Each row was made from one walk, in order. Every step used is in the known rows, and no mark comes twice. Write each row's walk.
Known rows:
nofud/kenit/nasid/vule/riket: 3.573,0.906,0.052,1.545,0.918,1.669,-0.501,1.038,0.182,1.347,5.819,-0.250,2.120,1.899,0.403,-2.397,-0.045,-0.503,0.767,-1.860,-0.607,-0.691,0.831,-2.547,-1.150,3.574,2.555,2.445
tonar/kenit/nasid/vule/riket/notaf: 3.562,1.803,0.834,-0.205,-0.678,2.850,0.112,1.710,0.811,-0.467,4.096,-0.346,1.838,2.036,1.385,-2.219,-0.929,0.730,1.873,-3.025,-0.653,-1.095,0.553,-2.432,0.705,2.374,2.937,3.496
notaf/riket/vule/nasid: 2.547,0.352,0.467,-0.742,2.346,1.992,0.352,3.100,0.080,2.012,1.382,2.104,2.118,1.216,-1.063,1.382,-1.276,-1.161,4.069,-2.959,-0.955,1.118,2.116,-2.531,0.159,0.282,1.341,2.746
kenit/nasid/riket/notaf/numemo: 3.256,0.005,1.256,1.338,-0.065,1.906,-0.653,2.684,1.282,1.408,1.936,2.502,1.792,2.722,0.709,-0.775,1.238,-0.277,1.718,-2.331,1.073,0.591,1.246,-2.156,1.241,1.683,3.632,5.667
numemo/notaf/riket/nasid/vule: 3.097,1.387,1.604,1.481,0.069,1.477,0.815,4.087,-0.028,4.366,1.417,1.637,2.154,1.717,1.369,0.784,0.390,-0.098,3.613,-2.273,1.155,0.730,1.337,-0.698,-0.175,1.389,3.592,3.259
nofud/kenit/nasid/riket: 3.490,-0.357,0.211,0.784,0.536,0.745,-1.097,0.069,0.624,1.879,6.395,0.311,1.349,1.963,0.039,-2.409,0.428,-0.333,0.691,-1.891,0.459,-0.297,1.843,-2.990,-0.565,3.023,2.431,3.863
riket/notaf/numemo: 0.864,1.215,1.299,0.814,-0.526,2.620,-0.789,4.150,0.426,1.514,0.379,2.748,3.284,1.514,0.215,0.478,0.974,-0.607,-0.265,-2.884,1.687,0.715,2.007,-0.904,1.591,1.649,3.335,2.801
tonar/kenit/nasid/riket: 3.331,0.292,0.369,-1.107,-0.947,0.937,0.137,0.348,1.104,0.328,4.854,-0.618,1.015,1.997,0.638,-2.198,-0.597,0.664,1.761,-2.753,-0.071,-0.325,1.524,-3.125,0.666,1.438,1.596,4.515
riket/notaf: 1.071,1.070,0.976,0.505,-1.683,1.697,-0.881,1.477,0.173,1.448,0.418,2.586,2.604,1.247,-0.267,-1.179,-0.238,0.080,-0.310,-3.261,1.729,-0.255,1.814,-1.635,0.943,1.920,3.182,2.683
nipugor/tonar/kenit/nasid/vule/riket/notaf: 3.468,1.073,0.686,-0.741,0.862,3.692,0.622,2.736,1.376,0.472,3.645,0.483,1.967,0.599,1.204,-3.746,-1.442,-0.380,1.470,-2.602,-2.816,-0.455,1.067,-2.434,0.255,1.718,2.964,2.394
nipugor/tonar/kenit/nasid/vule: 3.284,-0.041,0.049,-0.535,1.031,2.591,0.654,2.121,1.502,1.534,3.584,-0.286,1.940,0.464,0.828,-3.928,-1.545,-0.306,0.078,-2.544,-3.114,0.005,1.978,-2.585,-0.128,0.571,1.554,2.099
tonar/kenit: 1.347,1.079,0.011,-1.656,-1.567,0.703,0.304,0.489,0.289,0.633,3.816,-0.931,2.009,0.896,-0.038,-1.604,-1.281,0.493,0.166,-3.169,0.124,-0.387,2.113,-2.525,0.546,1.287,0.595,1.969
nasid/riket: 0.598,0.396,0.340,-0.268,-1.603,0.809,0.617,-0.150,0.403,2.102,2.415,1.024,2.066,2.552,-0.256,-1.605,0.040,-0.188,1.934,-2.758,0.378,0.327,1.517,-2.320,-0.157,1.651,0.775,3.709
nela/numemo/notaf/riket: 1.432,1.744,1.908,-0.209,-0.646,0.531,0.715,5.059,0.891,4.650,1.975,2.270,2.768,1.205,0.800,2.903,1.105,-0.421,2.559,-1.983,3.502,1.580,2.025,-0.923,1.372,1.028,3.520,3.419
tonar/kenit/nasid/vule/riket: 3.437,1.556,0.258,-0.352,-0.511,1.843,0.731,1.303,0.631,-0.196,4.299,-1.163,1.828,1.932,1.062,-2.152,-1.058,0.503,1.893,-2.736,-1.144,-0.776,0.511,-2.686,0.157,2.038,1.670,3.106
notaf/riket/vule/nasid/kenit: 2.496,0.315,0.963,-1.031,2.435,1.654,-0.125,3.078,1.142,2.130,2.451,1.430,2.187,2.325,-0.878,1.283,-1.700,-0.769,4.268,-2.406,-0.820,0.702,1.761,-2.437,0.472,0.265,1.515,2.703
numemo/kenit/nasid: 3.248,0.769,1.430,0.491,-0.504,0.531,-1.151,1.443,0.260,1.924,2.736,1.250,1.673,1.730,0.292,-1.612,-0.483,-0.177,-0.260,-1.584,0.857,-0.186,0.964,-1.649,0.472,1.211,1.202,2.703
numemo/notaf: 1.470,1.284,1.545,-0.102,-1.138,0.809,-0.153,2.857,0.058,3.509,0.770,1.345,2.125,0.735,0.403,-0.570,0.122,-0.047,0.179,-2.421,1.847,0.324,1.297,-0.772,0.117,2.050,3.330,2.709
nipugor/tonar/kenit/nasid/riket: 3.275,-0.339,0.179,-1.415,0.731,2.036,0.617,1.459,1.624,1.353,4.263,0.103,1.284,0.527,0.560,-3.743,-1.179,-0.401,1.097,-2.373,-2.440,0.265,1.983,-3.033,0.240,0.749,1.571,3.143
nipugor/tonar/kenit/nasid/riket/vule: 3.379,-0.406,0.653,-1.558,1.770,3.556,0.270,2.079,1.760,1.174,4.256,0.889,1.332,0.372,0.121,-3.611,-1.879,-0.522,1.291,-2.625,-3.335,0.262,1.901,-2.978,-0.030,0.508,1.785,3.127
nela/numemo/kenit/nasid/riket/notaf: 2.891,1.605,2.332,1.124,-0.933,1.728,-0.786,3.342,1.621,2.546,3.780,3.180,2.325,2.540,0.930,0.483,0.705,-0.041,0.940,-1.732,3.283,0.833,1.525,-1.257,2.020,1.246,2.981,4.292
kenit/nasid/vule: 3.271,0.117,0.106,2.314,-0.028,1.015,0.063,1.487,0.755,1.896,1.215,0.713,2.230,2.289,0.376,-1.999,-0.260,-0.031,0.051,-2.450,-0.558,-0.007,1.042,-2.222,-0.364,1.132,1.849,3.458
nofud/tonar: 0.921,0.285,-0.424,0.809,0.209,0.378,0.518,0.828,-1.162,2.747,1.616,0.202,2.186,0.703,-2.221,-1.869,-0.159,-2.749,-0.904,-2.536,-1.196,0.412,2.887,-2.157,0.231,2.938,1.169,1.126

Which walk is each row?
2.838,1.272,2.286,0.769,0.308,2.279,-0.573,3.453,1.602,2.625,4.029,3.174,2.303,2.242,0.152,0.617,-0.091,-0.397,1.109,-1.687,1.855,1.149,1.358,-1.430,1.213,0.698,1.938,3.911
nela/numemo/kenit/nasid/riket/vule
3.244,0.619,2.156,0.013,0.369,2.627,-1.200,1.474,0.664,1.861,3.662,2.112,1.422,2.689,0.228,-1.797,-0.773,-0.130,1.304,-1.845,-0.339,-0.183,0.625,-1.721,0.162,1.176,1.488,3.804
numemo/kenit/nasid/riket/vule
1.640,1.101,2.404,-1.474,0.742,2.722,-0.083,4.357,-0.044,4.117,1.068,2.156,2.037,1.110,0.449,1.193,-0.313,-0.297,3.486,-2.569,0.313,0.365,1.308,-0.966,-0.068,1.268,3.823,3.186
numemo/notaf/riket/vule
1.506,1.166,1.804,-1.261,-0.558,0.845,0.413,3.683,-0.171,4.325,1.113,1.122,2.010,1.290,0.998,1.052,0.573,-0.132,3.232,-2.281,1.515,0.364,1.437,-1.054,0.296,1.653,3.505,3.203
numemo/notaf/riket
3.376,-0.482,0.980,0.759,0.760,2.062,-0.471,1.114,1.113,1.416,2.226,2.286,1.306,2.154,-0.551,-1.615,-0.520,-0.311,1.903,-2.511,-0.613,0.450,0.933,-2.832,-0.212,1.141,2.267,5.092
kenit/nasid/riket/vule
2.732,1.678,2.465,-0.040,1.524,1.486,-0.122,6.066,2.248,4.017,3.063,2.500,2.664,2.010,0.413,3.073,-0.253,-0.476,3.187,-1.703,2.798,1.740,1.775,-0.875,1.728,0.724,3.935,3.587
nela/numemo/notaf/riket/vule/nasid/kenit
3.034,2.233,0.322,1.825,-0.752,-0.515,0.695,1.103,0.777,0.276,2.976,0.932,2.338,1.835,-0.851,-0.442,-1.408,-0.760,3.010,-1.247,1.192,0.230,-0.508,-2.258,-0.007,2.596,1.274,1.906
vule/riket/nasid/kenit
2.457,0.827,1.507,0.765,0.760,1.626,-0.677,4.620,0.452,2.036,2.354,1.375,2.672,2.005,0.644,0.609,1.005,-1.077,-0.213,-1.358,0.794,1.104,1.344,-0.870,1.178,0.913,1.267,2.710
notaf/numemo/kenit/nasid
2.294,1.523,2.282,1.584,0.129,4.082,-1.293,4.960,0.722,1.764,1.693,2.613,3.179,2.860,1.570,-0.358,0.943,-0.203,-0.067,-2.358,0.784,0.140,1.328,-0.301,1.548,1.586,3.653,3.202
riket/notaf/numemo/kenit/nasid/vule
3.219,-0.367,0.391,0.916,-0.539,0.152,-0.042,0.480,0.912,1.624,2.216,1.297,1.293,2.309,-0.024,-1.740,0.285,-0.126,1.643,-2.209,0.582,0.387,1.087,-2.924,0.173,1.434,1.917,5.109
kenit/nasid/riket
3.298,0.923,2.208,0.341,-0.858,2.022,-1.375,1.406,0.657,1.795,3.448,2.192,1.465,2.942,1.002,-2.014,0.060,0.268,1.207,-1.928,1.085,-0.508,0.797,-1.542,0.942,1.787,2.554,4.260
numemo/kenit/nasid/riket/notaf
0.954,2.711,0.816,1.059,-1.219,3.417,0.775,1.956,-0.141,0.926,1.169,1.166,3.338,2.583,0.778,-1.651,-0.539,-0.162,2.143,-3.102,-0.689,-0.745,-0.044,-1.310,-0.294,2.932,2.484,2.043
nasid/vule/riket/notaf
2.843,0.352,0.747,0.097,1.081,2.697,0.002,2.732,0.034,1.231,4.508,-0.142,1.540,1.883,-0.309,-1.812,0.781,-1.983,0.781,-2.603,-1.471,0.169,2.839,-2.213,1.786,3.285,3.261,3.702
nofud/tonar/kenit/nasid/riket/notaf/numemo
2.955,0.462,0.115,0.857,2.397,2.522,-0.522,2.424,0.472,0.745,0.941,2.694,2.088,0.398,-2.060,-0.594,-2.180,-1.135,0.387,-3.299,-0.834,1.256,1.960,-2.142,-0.028,0.735,1.235,2.213
riket/vule/nasid
3.394,2.181,2.103,1.056,-0.468,2.974,-0.782,2.365,0.252,1.198,2.896,1.593,2.218,2.869,1.388,-1.985,-0.460,0.040,1.298,-1.877,-0.029,-0.942,-0.233,-1.056,0.427,2.369,2.598,2.853
numemo/kenit/nasid/vule/riket/notaf
3.406,-0.052,1.059,1.086,-0.747,1.318,-0.749,0.983,1.104,1.310,1.960,2.382,1.334,2.523,0.404,-1.815,0.481,0.184,1.671,-2.580,1.153,0.023,1.078,-2.641,0.827,1.849,3.537,5.579
kenit/nasid/riket/notaf
2.929,0.445,0.802,0.506,2.422,2.074,-1.122,2.450,1.753,0.872,2.265,1.819,2.262,1.808,-1.800,-0.690,-2.746,-0.670,0.610,-2.524,-0.705,0.727,1.464,-2.054,0.299,0.680,1.380,2.191
riket/vule/nasid/kenit
1.402,1.815,1.689,0.698,-1.156,0.560,0.278,4.408,1.045,4.006,1.707,2.408,2.817,0.780,0.367,1.615,0.733,-0.340,0.096,-2.097,3.817,1.560,1.850,-0.671,1.244,1.390,3.416,3.051
nela/numemo/notaf
3.143,0.465,-0.628,0.959,0.543,0.223,0.480,0.933,0.662,1.040,2.093,1.265,1.568,1.832,-0.657,-1.199,-0.518,-0.815,1.984,-2.943,0.816,1.326,2.085,-2.468,0.551,1.534,0.811,3.721
vule/nasid/riket
3.196,1.187,1.520,0.851,-0.134,0.464,0.506,3.829,-0.107,4.151,1.365,1.974,1.768,0.969,0.781,1.272,0.480,-0.300,3.482,-2.080,2.051,0.957,1.476,-1.012,0.211,1.393,3.649,3.375
numemo/notaf/riket/nasid
0.947,3.203,1.745,0.917,-0.449,4.564,0.460,3.865,-0.059,1.057,2.040,1.273,3.718,3.192,1.540,-0.765,0.032,-0.511,2.163,-2.493,-0.721,-0.413,-0.132,-0.355,0.265,2.809,2.323,1.785
nasid/vule/riket/notaf/numemo/kenit
2.758,1.713,2.202,1.217,-0.248,-0.104,0.386,5.213,1.991,4.605,3.205,2.255,2.690,2.017,0.820,2.973,0.566,-0.163,2.970,-1.235,4.018,1.618,1.686,-0.833,1.621,0.819,3.718,3.532
nela/numemo/notaf/riket/nasid/kenit
2.488,2.747,1.941,0.199,-0.146,2.828,-0.333,4.144,0.040,0.039,2.043,2.375,2.631,1.806,0.786,0.351,0.622,-1.076,2.589,-1.722,1.138,-0.005,-0.389,-1.218,1.378,3.187,3.485,3.015
vule/riket/notaf/numemo/kenit/nasid
2.810,0.712,0.005,2.263,0.131,0.767,1.408,2.158,-0.148,3.025,1.726,1.286,2.569,2.160,0.269,0.680,-0.138,-0.498,3.979,-2.460,-0.102,0.849,1.853,-2.066,-0.391,0.478,1.035,2.572
notaf/riket/nasid/vule
0.847,1.335,2.152,-0.142,-0.951,3.536,-0.599,2.916,0.694,1.950,2.801,2.466,2.686,3.389,1.085,-0.562,1.105,-0.226,1.981,-2.546,1.147,0.350,1.418,-0.925,1.312,1.963,2.664,4.065
nasid/riket/notaf/numemo/kenit
3.097,1.427,0.442,0.424,0.652,2.898,0.526,1.781,-0.517,0.605,4.146,-0.669,1.708,1.625,-0.300,-2.818,-0.405,-1.743,1.143,-2.779,-2.282,-0.810,1.723,-2.329,0.925,4.034,3.293,2.474
nofud/tonar/kenit/nasid/vule/riket/notaf
0.837,0.808,1.192,-0.044,-1.919,2.283,-0.238,0.551,0.652,1.716,1.949,2.293,2.161,2.754,0.266,-1.715,0.311,0.216,1.974,-3.252,1.164,-0.182,1.545,-1.914,0.647,2.131,2.739,4.344
nasid/riket/notaf
0.931,0.357,1.023,-1.448,1.075,2.293,0.381,2.470,-0.189,2.680,1.331,1.910,2.429,1.447,-0.882,1.231,-0.965,-0.789,3.786,-2.883,-1.142,0.465,1.849,-2.403,-0.272,0.327,1.270,2.504
notaf/riket/vule
2.344,0.735,1.724,0.487,0.660,2.049,-0.483,4.223,0.709,2.136,3.079,1.403,2.492,2.816,0.976,0.338,1.345,-0.967,0.989,-1.386,0.580,1.144,1.208,-1.011,1.124,1.154,1.323,3.659
notaf/numemo/kenit/nasid/riket
3.500,1.450,0.798,1.999,-0.224,2.247,0.139,2.071,0.515,0.639,1.298,1.424,2.313,2.382,0.770,-1.797,-0.176,-0.184,1.799,-2.519,-0.345,-0.512,-0.123,-2.068,0.059,2.468,3.319,3.755
kenit/nasid/vule/riket/notaf
2.388,1.315,2.221,0.966,-0.036,3.001,-1.629,4.695,0.659,1.506,1.595,2.943,2.756,2.051,0.957,0.126,1.027,-0.430,-0.201,-2.192,1.710,0.361,1.497,-0.625,1.951,1.625,3.692,3.331
riket/notaf/numemo/kenit/nasid
